Each row was made from one walk, in order. Every step used is in the known rows, and no mark comes twice. Write each row's walk.
Known rows:
peza > musez > fede > feni: |  10 |  -4 |  19 |  17 | -11 |   9 |   4 | -15 | -46 |  20 |  17 |  20 |  -4 |  32 | -20 |  23 |   7 |
pebasa > feni > fepupun > vefa: |   7 |  30 |  -1 |  -4 |   8 |  -7 |   8 |  17 |   8 | -22 |   9 |  -6 |  -6 |  -5 | -14 |  17 | -32 |
pebasa > feni: |   7 |  22 |  -6 |  12 |  -7 |  -8 |  15 |   5 |   0 |  10 |  12 |   9 |  15 |  28 | -15 |  28 | -45 |
feni > fepupun > vefa > pebasa > musez: | -14 |  17 |  -1 | -19 |   4 | -10 | -19 |  11 |  25 | -19 | -20 | -14 | -12 |  -4 |   2 | -26 |  15 |
peza > musez > fede > vefa > pebasa > feni > fepupun: |   8 |  13 |  15 |  29 | -24 |  15 |  -1 | -10 |  -6 |  14 |  17 |   1 |   3 |  24 | -29 |  21 |   6 |
fede > feni > fepupun > vefa > pebasa > musez: |  -3 |  -6 |  -1 | -27 |  39 |  -9 |  -8 |  -5 |  13 | -12 |  -9 |  -2 |  11 | -17 |   7 | -27 |  28 |
musez > peza: |   4 | -24 | -37 |  29 | -28 |   8 | -11 |  -9 |  -9 |   2 |   2 |   6 | -27 |  15 |  20 |   2 | -24 |
pebasa > vefa: |   6 | -16 |   9 | -12 | -18 | -30 |  -6 | -11 |  14 |  16 | -11 | -13 |  13 |  54 |  24 |   5 | -30 |
vefa > pebasa > musez > fede > feni > fepupun: |  -4 |   1 |   4 |  -2 |  -7 |   9 |   1 |  10 |  19 |  15 | -18 |   4 |  33 |  20 |  -4 | -10 |  22 |
vefa > fede > feni > fepupun: |   9 | -16 |  10 |  14 |  12 |  18 |  16 |  10 | -35 |   6 |  16 |   4 |  11 | -36 |   3 |  -4 |  12 |
fepupun > vefa > pebasa > musez > fede > feni: |   3 |  10 |  -5 | -33 |  17 | -21 | -17 |  -6 |  45 |   2 | -31 |  -7 |  12 |  14 |  -7 |  -9 |   9 |
musez > fede > feni > fepupun > vefa: |  11 | -16 |  12 |  -4 |  12 |  13 |  22 |  15 | -24 |  -6 |  -7 |  10 | -12 | -23 |   8 |  31 |   5 |
fede > vefa: |  -2 | -28 |  -1 |   0 |   3 | -14 |  -1 | -23 |  11 |  20 | -15 |  -5 |  -7 |  -3 |  27 |  21 | -11 |
vefa > pebasa: | -22 |   1 | -18 |  14 | -21 |  -6 |  -6 |  -7 |  11 |  29 |  -3 |  10 |   4 |  35 | -11 | -19 |  -1 |
feni > fepupun > vefa: | -11 |   7 |   2 | -12 |   5 |  -7 |  -6 |  13 |  -6 | -24 |  -7 |  -7 | -39 | -20 |  10 |  -2 |  -1 |
fede > vefa > pebasa > feni > fepupun: |  -4 |  -4 | -12 |  11 |   3 |  -3 |   0 | -15 |  40 |  15 |   0 |  -8 |  19 |  -3 |   0 |   1 |  -4 |
fepupun > vefa > fede: |   7 |  10 |   0 | -12 |   5 | -17 | -12 |   2 |   7 |  -5 | -10 | -13 | -20 | -14 |  -5 |   4 | -15 |
fede > feni > fepupun: |  -5 | -23 |   3 |   0 |  26 |   7 |  16 |  -1 | -34 |  -1 |  10 |  15 |  -1 | -21 |  17 |  -4 |  14 |
fepupun > musez > peza: | -13 |   4 | -29 |  10 | -28 |  14 |  -9 |  -9 | -16 | -18 |  13 |  11 | -26 |  -2 |   1 | -17 |  -9 |

Which walk is each row?
|  13 |  34 |   2 |   3 |   6 |   0 |   8 |  23 |   6 | -21 |  14 | -10 |   1 | -18 | -20 |  15 | -30 |	pebasa > feni > fepupun > vefa > fede
|   2 |  -3 |  11 |   7 |  12 |  22 |  15 |   9 | -39 |  -6 |  22 |   7 |  11 | -46 |  -4 | -15 |  20 |	vefa > fede > feni > fepupun > musez
|  16 |   2 |  22 | -27 |  14 |  -2 |   3 |  15 |   7 | -10 | -31 |  -4 |  15 |  -2 |  14 |  22 |   9 |	pebasa > musez > fede > feni > fepupun > vefa
| -17 |   5 | -15 |  15 | -24 |  27 |  -2 |  12 | -30 | -33 |  15 |   6 | -34 | -26 |   8 | -21 |   8 |	feni > fepupun > musez > peza
|   4 |   6 |  13 |   9 |  -2 |   9 |  -8 | -11 | -24 |   3 |  15 |  10 | -11 |  16 | -29 |  -1 |  27 |	peza > musez > fede > feni > fepupun > vefa > pebasa
|  14 | -12 |  20 | -14 |   3 |  -5 |   3 |  -3 |  -4 |  -3 |  11 | -15 |  30 |  -1 |  13 | -20 |   3 |	pebasa > vefa > fede > feni > fepupun > musez
| -17 |  16 |  15 |   7 | -26 |  28 |  19 |  29 | -40 | -22 |   6 |  13 | -27 | -24 |  -2 |   8 |   9 |	feni > fepupun > musez > fede
|  -8 | -13 |  -8 | -15 |  36 |  -5 |  -1 |  -7 |  -1 |  -9 |   4 |   5 |  -3 | -24 |   4 | -25 |  23 |	fede > feni > fepupun > vefa > pebasa
| -12 | -23 | -14 |   5 |  -2 | -12 |  -9 | -28 |  36 |  31 | -13 |  -4 |   7 |   7 |  11 |  -4 |   5 |	fede > vefa > pebasa
|   8 |  -2 |  23 |  20 | -11 |  18 |   6 |  -6 | -53 |   8 |  21 |  17 | -10 |  17 | -17 |  18 |  17 |	peza > musez > fede > feni > fepupun
|  -6 |   0 | -30 |  10 | -25 |  -3 | -26 |  -9 |  39 |  15 | -18 |  -3 |  20 |  42 |   2 | -30 |   3 |	vefa > pebasa > musez > peza
|  -7 | -14 |  -6 |  -8 |   2 | -18 | -18 | -26 |  53 |  27 | -28 | -13 |  26 |  16 |  16 |  -8 |  10 |	fede > vefa > pebasa > musez
|  -3 |  29 | -21 | -14 |   8 | -26 | -15 |  -6 |  46 |   0 |  -5 |  -6 |   0 |  20 | -26 |  -9 | -22 |	fepupun > vefa > pebasa > feni
|   8 |  -6 |   4 |  20 | -18 |  17 |  19 |   9 |  20 |  16 |  -7 |  -1 |  11 |  -3 |  -3 |  37 |  -8 |	musez > fede > vefa > pebasa > feni > fepupun
|  24 | -26 |  15 |  -9 |   4 | -18 |   1 | -12 |   6 |  20 |   2 | -15 |  38 |  22 |  18 |  -3 | -13 |	pebasa > vefa > fede > feni
|  -7 |  39 |   2 |   7 |  -7 |  12 |  17 |  20 | -14 | -22 |  25 |   8 |   4 |  -7 | -20 |   7 | -23 |	pebasa > feni > fepupun > musez
|  -2 | -16 |   0 | -19 |  40 |  -5 |   4 |  -4 | -15 | -16 |   3 |   5 | -12 | -31 |  14 |  -8 |  14 |	fede > feni > fepupun > vefa
|  -2 |   9 |   8 |  -4 |   3 |   2 |  -4 |  21 | -11 | -23 |  -4 | -14 | -29 | -35 |   3 |  -4 |   3 |	feni > fepupun > vefa > fede
